What can hang from each mark
j187: j690
j615: j768
j768: j187 j361 j615
j579: j59
j361: j59 j679 j768
j836: j768
j59: j361
j668: j768

Each row was made from one small tree. The marks that hang from a mark follow it in brackets, in the order of their numbers. Every link used is in the known rows. Write each row's tree.
Known rows
j59{j361{j679}}: [-3, 39, 6, 11, 8, 0, -4, 11, -2, 10, -6, -15, 1, -1, -8, -17, 28, -17, -18]
j768{j615}: [17, -2, -4, 0, 8, 3, -4, 0, 10, -5, 3, 6, 1, -2, -6, 8, 7, -6, 0]
j615{j768{j361{j679}}}: [-39, 37, -1, -1, -2, 4, 0, 14, 17, -3, -4, -18, 5, 3, -14, -5, -10, -7, -6]
j579{j59{j361{j679 j768{j615}}}}: [15, 37, 1, 4, 2, -5, -17, 2, 7, 11, 1, -20, -5, -2, -9, -19, 35, -19, -7]
j187{j690}: [12, 10, 6, -13, 14, 3, 4, -4, -4, 5, 0, 5, 3, 6, 7, -1, 7, 4, 7]
j361{j59 j679 j768}: [-30, 49, 2, -1, 6, 3, -3, 12, 9, 10, -3, -23, -1, 1, -10, -5, 33, -9, -2]
j615{j768}: [-16, 41, 2, -12, 6, 3, 0, 6, 27, 4, -2, -11, 7, 3, -7, 5, -2, 3, -1]
j59{j361{j679 j768}}: [-13, 63, 2, -2, 3, 1, -2, 7, 9, 2, -5, -27, -1, -3, -5, -16, 30, -10, -9]
j668{j768}: [-5, 20, 4, -1, 9, 3, 0, 2, 3, 3, 1, 5, 7, 2, -5, 2, 16, 2, 4]
j836{j768{j187 j361}}: [-28, -13, -4, 3, -6, -1, 7, -2, -8, -4, -1, 8, 7, -3, 6, -3, -13, 10, 16]
j361{j679}: [-7, 25, 4, 6, 7, 4, -1, 7, 3, 4, -3, -11, 2, 0, -7, -8, 21, -13, -7]
j668{j768{j361 j615}}: [-3, -11, -6, 3, 1, 3, -4, 3, -1, -14, 6, 16, 4, 0, -11, 6, -6, -1, 6]
j59{j361}: [-2, 39, 2, 3, 12, 1, -1, 6, 1, 6, -4, -6, 3, 0, -4, -14, 25, -8, -3]
j768{j187{j690} j361{j59} j615}: [12, -49, 0, 1, 2, -2, 1, -3, -20, 3, 3, 21, -4, 6, 6, 5, -18, 6, 4]
j668{j768{j187{j690} j361 j615}}: [28, -53, 2, -3, -5, -2, 3, -12, -18, -9, 5, 29, 0, 3, 11, 10, -29, 15, 5]
j836{j768{j361{j679} j615}}: [-15, -13, -7, 8, -5, 1, -9, 9, 2, -7, 2, 3, 2, -4, -13, 8, -9, -7, -4]
j836{j768{j187{j690} j615}}: [37, -50, 5, -9, -2, -6, -2, -13, -4, 6, 4, 22, 0, 0, 16, 24, -24, 21, 0]
j615{j768{j187{j690} j361{j679}}}: [-8, -5, 7, -7, -8, -2, 8, -1, -1, 3, -4, -5, 1, 7, 7, -1, -33, 9, -7]
j361{j59 j679 j768{j187}}: [-19, 20, 4, 3, -2, -1, 2, 3, 1, 11, -4, -18, -4, -1, 1, -4, 21, -2, -3]

Which tree is each row?
[-39, 8, 4, 8, -7, -1, 0, 15, 3, 12, -5, -12, 1, 5, -9, -4, -12, -3, -11] | j615{j768{j187 j361{j59 j679}}}
[-32, -8, 2, 19, -1, 0, 3, 11, -19, 8, -5, -4, -1, 2, -5, -16, 8, -11, -3] | j768{j187 j361{j59 j679}}
[18, -36, -1, 1, -4, -4, -3, -6, 5, 2, 3, 14, 2, -6, 6, 19, -13, 11, 0] | j836{j768{j187 j615}}
[-9, -5, 4, -15, -4, -1, 11, -6, 2, -2, -1, 4, 4, 7, 11, 0, -36, 17, 8] | j615{j768{j187{j690} j361}}
[19, -5, -2, 0, -10, -1, 1, -8, 10, -8, 0, -11, -6, -7, 4, 7, 0, -1, -7] | j361{j679 j768{j187 j615}}
[42, -5, 3, -15, -2, -5, 2, -15, -1, -2, 1, 2, -6, -1, 18, 5, -7, 13, -2] | j59{j361{j768{j187{j690} j615}}}
[6, -6, -3, -4, -1, -1, -1, -3, 9, 2, 2, -1, -5, -3, 2, 11, 6, 5, 4] | j361{j59 j768{j187 j615}}
[-13, -22, 4, 0, 5, -1, 8, -1, -25, 9, -1, 13, 0, 8, 9, -9, -7, 7, 12] | j768{j187{j690} j361{j59}}
[38, -19, 4, -11, -7, -2, 2, -15, 1, -4, 1, -4, -7, -1, 14, 11, -11, 8, -7] | j361{j679 j768{j187{j690} j615}}
[-4, -39, -8, 4, -9, -2, 0, -4, -3, -9, 3, 17, 3, -5, 3, 10, -25, 9, 9] | j836{j768{j187 j361 j615}}
[7, -33, -8, 8, -6, 1, 5, -6, -6, -15, 2, 13, -1, -4, 2, -1, -17, -1, 8] | j768{j187 j361 j615}
[-17, -11, 0, 6, -5, 0, 9, -3, -14, -7, 0, 12, 6, 0, 4, -7, -8, 7, 12] | j668{j768{j187 j361}}
[-7, -35, -6, 12, -1, 0, 0, 4, -11, -2, 2, 14, -2, 0, -4, 1, -6, -4, 4] | j768{j187 j361{j59} j615}
[-19, -7, -1, 14, -6, 1, 9, 1, -14, -5, -4, -4, 1, -2, 1, -17, -3, -9, 1] | j768{j187 j361{j679}}
[-6, 22, -1, 0, 3, 2, -11, 10, 14, 5, 1, -14, -5, -1, -13, 9, 22, -10, -10] | j361{j59 j679 j768{j615}}
[9, -38, 0, 17, -11, -2, -2, 0, -12, -8, 2, 12, -1, -2, -4, 5, -15, -3, -10] | j668{j768{j187 j361{j679} j615}}
[-5, -6, -7, 11, -1, 4, -4, 7, -1, -13, 1, 0, -1, -2, -14, -4, -1, -17, -6] | j768{j361{j679} j615}
[-5, 23, -5, -8, 7, 3, -7, 5, 17, 1, 4, -6, -3, -1, -9, 11, 18, -2, 5] | j361{j59 j768{j615}}
[47, -44, 4, -7, 1, -2, 3, -15, -7, 1, 3, 18, -3, 2, 15, 12, -17, 10, -1] | j768{j187{j690} j615}
[-11, 65, 1, -6, 9, -3, -6, 0, 5, 13, -1, -19, 1, 0, -2, -30, 42, -10, 15] | j579{j59{j361{j768}}}
[38, -19, 0, -19, -3, -2, 6, -19, 4, -8, 3, 6, -5, -1, 19, 13, -14, 16, 8] | j361{j768{j187{j690} j615}}
[11, 38, -6, -9, 4, 0, -5, 0, 17, -7, 1, -11, -2, -5, -4, 0, 16, -3, -1] | j59{j361{j768{j615}}}
